Every row comes from one small tree of marks. Brackets hold a mark, then the marks that hang from it, in the order of their numbers. Every link used is in the known rows. Which tree was each row made from?
In the rows, zero is written as 128.
Known rows:
(q_278 q_969): [124 129 114 134 126 100 131 134 135 133 130 132 129  92 138 144 132 124
 124 120 124 122 113 147 133]
(q_843 q_930 q_969 q_978): [151 131 146 183 120 110 132 162 110 130 109 138 141 204 149 160  91 127
 137 142 138 141 126 131 110]
(q_978 q_369 (q_843 q_360 q_930)): [145 162 122 135  99 122 146 140 108 122 105 151 171 149 127 131 115 140
 163 194 110 188 126 150 125]
(q_978 q_685 q_843): [141 136 133 122 125 120 133 122 115 125 117 166 160 117 104 123 132 137
 142 180 116 202 136 149 124]
(q_978 q_685 (q_843 q_969)): [151 134 151 141 121 114 131 127 109 120 123 170 159 137 110 125 123 138
 142 181 110 206 133 148 116]
(q_930 q_369 q_685): [128 120 150 152 119 129 150 139 117 122 134 148 155 113 138 111 139 121
 126  80 131 117 156 145 147]
(q_360 q_340 q_369 (q_685 q_978)): [126 134 122 128 153 142  95 118 127 136 124 121 131 128 143 134 142 150
 119  92 156 101 172 138 174]
(q_978 q_369 q_843): [140 141 130 132 133 123 139 130 112 130 113 154 161 119 113 134 126 134
 158 192 129 186 128 150 135]
(q_978 (q_685 q_969)): [140 135 126 128 127 107 126 128 128 113 126 154 130 104 117 127 118 127
 124 156 113 190 144 142 130]
(q_685 (q_978 (q_369 q_969) (q_843 q_930))): [143 152 111 133 121 113 144 159 115 177 118 156 153 159 125 128 109 132
 153 188 139 167 140 140 134]
(q_360 q_685): [130 123 129 103 131 132 120 111 128 118 129 126 143 121 130 129 153 135
 138 109 129 122 142  96 134]
(q_369 q_53): [130 152 108 139 133 125 144 142 151 138 135 137 128 161 131 118 132 127
 121 136 138 128 120 122 128]
(q_685 q_969 (q_978 q_369)): [135 149 118 138 131 103 139 163 130 153 130 148 124 107 121 136  99 122
 128 170 131 160 155 146 144]
(q_843 (q_360 q_369) q_930 q_969 (q_978 q_685)): [154 156 146 169 122 111 122 159 109 114  95 136 151 213 161 137  87 138
 122 142 111 172 137 153 116]
(q_978 q_369): [132 132 129 134 137 124 133 130 124 135 121 130 136 118 130 127 125 126
 143 156 133 170 125 136 139]
(q_978 q_369 (q_685 q_969) (q_843 q_360 q_930)): [156 170 120 136 100  99 145 141 109 106 103 177 174 126 117 131 106 139
 160 221  95 250 142 165 126]
(q_360 (q_369 q_53) (q_685 q_969 q_978)): [135 151 102 104 160 120 113 137 145 131 124 141 140 132 137 128 136 135
 120 108 150 113 171 120 157]
(q_978 (q_369 q_969)): [143 142 117 129 141 116 134 133 119 137 120 136 136 149 139 126 119 128
 144 167 134 164 121 131 139]
(q_685 (q_978 (q_369 q_53) q_843)): [132 154 116 136 135 119 150 159 133 179 128 154 147 141 115 120 119 129
 140 183 141 167 139 142 139]
(q_978 q_843): [136 137 129 124 123 128 136 127 114 123 120 153 154 128 111 136 130 136
 143 163 124 143 131 142 125]
(q_930 (q_369 q_969) (q_685 q_978)): [135 135 136 148 123 119 156 158 115 156 136 158 152 145 144 104 128 122
 124  97 140 109 161 141 149]
(q_360 q_369): [128 127 122 119 154 135 105 124 127 119 114 122 132 127 140 127 126 131
 121 106 142 117 141 146 145]
(q_369 q_969): [145 143 110 121 133 117 130 132 119 130 125 137 129 171 139 127 121 132
 130 144 131 118 121 121 128]
(q_843 q_360): [127 156 129 122 111 131 137 133 127 116 127 121 129 146 137 116 124 137
 119 131  97 124 124 133 125]
(q_685 q_969 (q_978 (q_369 q_53))): [135 160 108 143 134 101 146 169 142 158 132 153 124 123 123 131 101 122
 125 174 135 161 151 143 144]
(q_360 q_340 q_369 (q_685 q_969 q_978)): [133 140 115 131 150 129  96 124 127 119 125 132 129 115 139 146 129 148
 117 102 149 103 183 145 177]
(q_930 (q_685 q_969)): [135 129 147 144 128 113 125 140 124 106 131 158 139  99 122 123 137 121
 125 112 125 129 153 155 136]

Which tree is each row?
[134 162 135 141 146 117 140 147 118 134 103 133 141 152 134 128 111 133
 120 174 111 197 129 153 132] -> (q_843 q_360 (q_978 q_369 q_685))
[135 156 107 135 139 113 146 161 137 185 131 142 129 162 132 114 114 124
 130 166 146 152 133 129 141] -> (q_685 (q_978 (q_369 q_53 q_969)))
[137 152 117 132 123 105 140 162 122 145 130 164 138 114 107 142 103 131
 128 175 125 141 159 150 133] -> (q_685 q_969 (q_978 q_843))
[139 162 130 133 119 129 140 124 108 113 115 146 164 131 122 133 134 150
 153 182 111 176 136 148 144] -> (q_978 q_369 (q_843 (q_360 q_340 q_685)))
[141 169 132 186 106 117 136 165 113 107 106 145 143 177 147 151 103 138
 121 131 119 126 150 171 133] -> (q_843 (q_360 q_340) (q_930 (q_685 q_969)) q_978)
[136 144 130 163 121 114 162 155 133 109 139 166 151 123 136 117 130 119
 119  95 132 119 161 147 148] -> (q_930 (q_369 q_53) (q_685 q_969))
[133 144 118 130 137 115 139 155 126 181 128 137 129 146 131 119 113 126
 134 162 140 152 136 132 140] -> (q_685 (q_978 (q_369 q_969)))
[137 151 122 155 128 116 168 168 130 163 142 165 152 168 146  98 130 121
 119 102 146 109 156 136 150] -> (q_930 (q_369 q_53 q_969) (q_685 q_978))
[155 158 150 174 104 106 138 163 110 120 105 141 147 214 153 139  89 136
 126 156 101 180 127 141 105] -> (q_843 q_360 q_930 q_969 (q_978 q_685))
[133 127 157 161 115 124 159 159 111 149 138 165 166 126 130 109 129 124
 129 103 132 125 165 152 146] -> (q_930 q_369 (q_685 (q_978 (q_843 q_969))))
[136 136 118 130 150 131  93 108 123  85 120 130 130 113 142 151 136 150
 122  96 144 104 174 143 172] -> (q_360 q_340 q_369 (q_685 q_969))
[137 153 104 138 154 130 103 117 140  92 124 137 131 135 145 146 139 149
 117 101 152 104 168 139 173] -> (q_360 q_340 (q_369 q_53) (q_685 q_969))
[140 154 117 135 128 102 143 163 121 150 125 166 142 107 108 141  99 129
 139 193 128 171 157 156 141] -> (q_685 q_969 (q_978 q_369 q_843))
[128 157 129 106 116 130 135 133 127 136 129 121 140 138 136 113 135 140
 127 131 103 134 140 114 135] -> (q_843 (q_360 (q_685 (q_978 q_369))))
[142 167 109 156 104 118 161 167 108 128 101 132 154 216 164 145  90 136
 129 135 116 121 135 131 123] -> (q_843 q_360 (q_930 (q_369 q_969)) q_978)
[150 162 141 194 118 122 120 160 107 107 100 125 139 225 169 155  84 147
 118 127 121 123 138 163 131] -> (q_843 (q_360 q_340 q_369) q_930 q_969 q_978)
[140 150 121 155 163 103 141 154 132 137 109 153 137 141 125 144 109 121
 125 182 143 203 137 150 137] -> (q_843 (q_978 (q_369 q_53) (q_685 q_969)))
[140 157 154 156 103 129 128 136 116 119 142 123 129 175 148 123 121 151
 116 121  97 118 140 125 134] -> (q_843 (q_360 q_340 (q_685 q_978)) q_969)
[142 171 103 147  98 130 119 138 116 106 108 124 136 198 165 130 105 149
 127 124 115 112 137 152 138] -> (q_843 (q_360 q_340 (q_369 q_969)) q_930)
[145 140 133 129 133 114 138 124 111 132 110 167 167 106 106 122 129 134
 156 208 121 246 135 158 134] -> (q_978 q_369 q_685 q_843)
[145 148 116 175 126 112 159 171 120 141 107 158 161 203 154 141 110 121
 134 119 156 124 146 138 131] -> (q_843 (q_930 (q_369 q_53 q_969) q_685) q_978)
[139 134 128 150 100 110 131 157 125 135 123 155 145 135 133 128 119 121
 139 123 132 135 153 143 126] -> (q_843 (q_930 (q_685 q_969 q_978)))
[158 166 106 148 114  96 150 147 127 121 108 189 172 137 112 132 111 131
 161 224 124 252 141 157 129] -> (q_978 (q_369 q_53) (q_685 q_969) (q_843 q_930))
[139 153  98 142 124 122 167 147 131 134 134 143 141 184 152 121 115 128
 123 122 138 112 133 115 140] -> (q_930 (q_369 q_53 q_969))
[139 145 139 143 138 116 141 157 124 163 130 169 155 135 121 105 141 124
 137 147 142 151 147 155 140] -> (q_930 (q_685 (q_978 (q_369 q_53 q_969) q_843)))
[133 135 122 107 130 115 124 134 129 134 134 139 136 111 124 136 134 133
 131 125 128 124 161 105 141] -> (q_360 (q_685 q_969 q_978))
[150 155 143 160  75 118 137 150 114 107 125 129 140 201 156 125 100 138
 134 133  90 137 120 125 103] -> (q_843 q_360 q_930 q_969)
[141 155 151 149 122 132 112 133 117 112 131 119 132 174 156 122 120 153
 112 105 107 109 150 136 147] -> (q_843 (q_360 q_340 q_369 (q_685 q_978)) q_969)
[146 157 122 122 105 121 128 130 111 112 102 161 171 148 124 120 121 144
 144 173 103 199 142 158 122] -> (q_978 q_685 (q_843 (q_360 q_369) q_930))
